Every row comes from one small tree of marks. The marks that hang from a mark follow it in brackets, in alphabetical order. Every link used is in the known rows. Which tree was each row made from?
In the rows, zero is written as 128.
Known rows
kufa{datez{nuti{mirup{fetib sasele}}}}: [143 180  92 153 163 115 151 125 190 145 133  94 148 134 124 112 168 125
  90]
mirup{fetib{sasele} nuti{kufa{datez}}}: [164 162  88 134 144 149 110 122 145  78  79  83 168 140  80 145 169 103
 119]
sasele{fetib{nuti{mirup}}}: [140 164 142  91 117 108 173 130 141 154  87  99 143 156 114 125 132 103
  94]
fetib{nuti sasele}: [172 163 174 136 143 157 155 173 121 138 113  83 151 113 102 118 152  86
 117]
suvun{datez{kufa nuti}}: [120 148  96 143  77 142 178 116 140 127 216 169 193  87 113  81 143 156
 134]
sasele{fetib{nuti{kufa mirup}}}: [140 129 136 102 123 103 158 107 131 147  79 114 146 182 113 139 123 113
 108]
suvun{datez{nuti}}: [147 169  84 145 104 127 170 117 149 145 184 156 182  92 118 100 144 143
 124]
nuti{kufa mirup}: [158 105 122 134 121 116 133  78 129 131 160 152 151 193 110 176 110 115
 122]
nuti{kufa{datez} mirup{sasele{fetib}}}: [181 101 109 113 138  86 132  87 153 156  92 113 145 208 122 142 126 113
 120]
kufa{datez{nuti{mirup}}}: [142 161 115 153 158  89 161 110 185 163 161 129 149 112 133 126 166 138
  95]
mirup{fetib}: [124 206  84 111 105 148 163 130 160 105 170  94 173 116  75 149 150 104
  88]
suvun{datez{kufa nuti{mirup}}}: [120 134 108 156  78 142 163 111 141 126 204 169 182 117 121  78 141 154
 136]
mirup{fetib nuti{kufa{datez}} sasele}: [199 181  47 107 151 150 119 122 158  85  81  77 156 169  93 157 155  98
 107]
sasele{fetib}: [145 178 110  66 101  98 193 111 151 150 136 117 165 124  82 133 121  99
  92]
kufa{datez}: [160 167 112 112 127  86 171 117 171 163 186 126 164  80 116 151 173 134
  99]
nuti{kufa{datez} mirup{sasele}}: [190 102 111 136 145 102 125  91 150 150 130 122 143 195 129 156 135 119
 124]
mirup{fetib nuti{kufa} sasele}: [201 188  46 100 140 175 127 119 141  69  88  79 153 185  78 161 129  80
 107]
datez{kufa nuti{mirup{fetib{sasele}}}}: [ 88 156 130 169 115 176 161 125 151  89 165 114 163 149  87  76 134 110
 107]
nuti{mirup{sasele}}: [197 163 118 108 126 139 156 123 148 142 153 107 136 178 109 144 118  77
 100]
fetib{nuti{kufa mirup} sasele}: [169 106 181 160 150 150 121 139 105 131  82  98 142 183 119 129 136  94
 138]

Write each row's tree
[158 124  87 143 141 122 111 101 160 122 109  94 152 206 114 147 147 120
 116] : nuti{kufa{datez} mirup{fetib sasele}}
[126 169 117 170 159 116 144 128 181 141 128  95 158 119 117 104 175 124
  98] : kufa{datez{nuti{mirup{fetib{sasele}}}}}
[121 136  73 174 108 137 134  96 147 122 146 148 182 152 121 105 139 150
 134] : suvun{datez{nuti{kufa mirup{fetib}}}}
[163 213  90 112 139 179 152 169 149 110 109  49 151 151  95 127 152  85
  92] : mirup{fetib{nuti} sasele}
[113 145  89 174 152 141 141  88 158 109 134 127 153 185 102 136 121 121
 102] : datez{nuti{kufa mirup{fetib}}}
[144 135  79 157 109 122 157  96 140 139 174 168 185 116 117 112 131 154
 136] : suvun{datez{nuti{kufa}}}
[157 127 132 138 149 101 149 122 137 151 134 125 153 125 134 162 164 146
 119] : fetib{nuti{kufa{datez}}}
[196 144  92 107 141 102 138  91 143 118 137 142 156 127 110 186 150 126
 117] : mirup{nuti{kufa{datez}}}
[133 117 118 154 122 153 111 101 132  99 112 101 162 203  86 144 126  97
 126] : nuti{kufa mirup{fetib{sasele}}}
[156 134 100 143 158 125 157  88 153 138 101 124 139 208 108 122  94 101
 103] : datez{nuti{kufa mirup{sasele{fetib}}}}
[127 151 123 127 118 150 183 113 152 121 156 127 148 169 101  77 108 106
 101] : datez{kufa nuti{mirup{sasele{fetib}}}}
[136 151 124 143 125 161 175 116 150 117 188 135 148 160 107  91 114 107
 104] : datez{kufa nuti{mirup{sasele}}}
[139 139 127  97 130  81 168 112 143 158  88 112 157 138 113 135 146 132
 107] : sasele{fetib{nuti{kufa{datez}}}}
[109 144 132 151 115 147 177 104 149 113 204 153 155 138 106 102 123 125
 104] : datez{kufa nuti{mirup}}
[188 159 111  81 135 127 171 129 135 147  86  89 145 175 101 127 113  89
 106] : mirup{sasele{fetib{nuti{kufa}}}}
[161 171  86 130 153 154 133 147 153 114  93  60 152 162 109 133 161 112
 106] : mirup{fetib{nuti{kufa{datez}}} sasele}
[145 156  93 159 106 128 156 112 149 146 170 154 172 121 130  99 142 141
 126] : suvun{datez{nuti{mirup}}}
[160 132  86 132 128 155 121 100 141 104 116  97 151 227  97 155 113  94
 116] : nuti{kufa mirup{fetib sasele}}
[140 152  81 167 162 155 138  98 158 111 116 111 146 206 100 126 113 104
 103] : datez{nuti{kufa mirup{fetib sasele}}}
[ 84 163 112 158 111 165 169 111 158  91 188 131 162 147  94  93 134 124
  97] : datez{kufa nuti{mirup{fetib}}}
[239 154  78  96 158 124 135 108 145 117 110 114 141 158 111 170 138  98
 117] : mirup{nuti{kufa{datez}} sasele}
[111 167 104 152 121 179 165 123 160  93 171 111 153 166  94  84 125 108
  98] : datez{kufa nuti{mirup{fetib sasele}}}
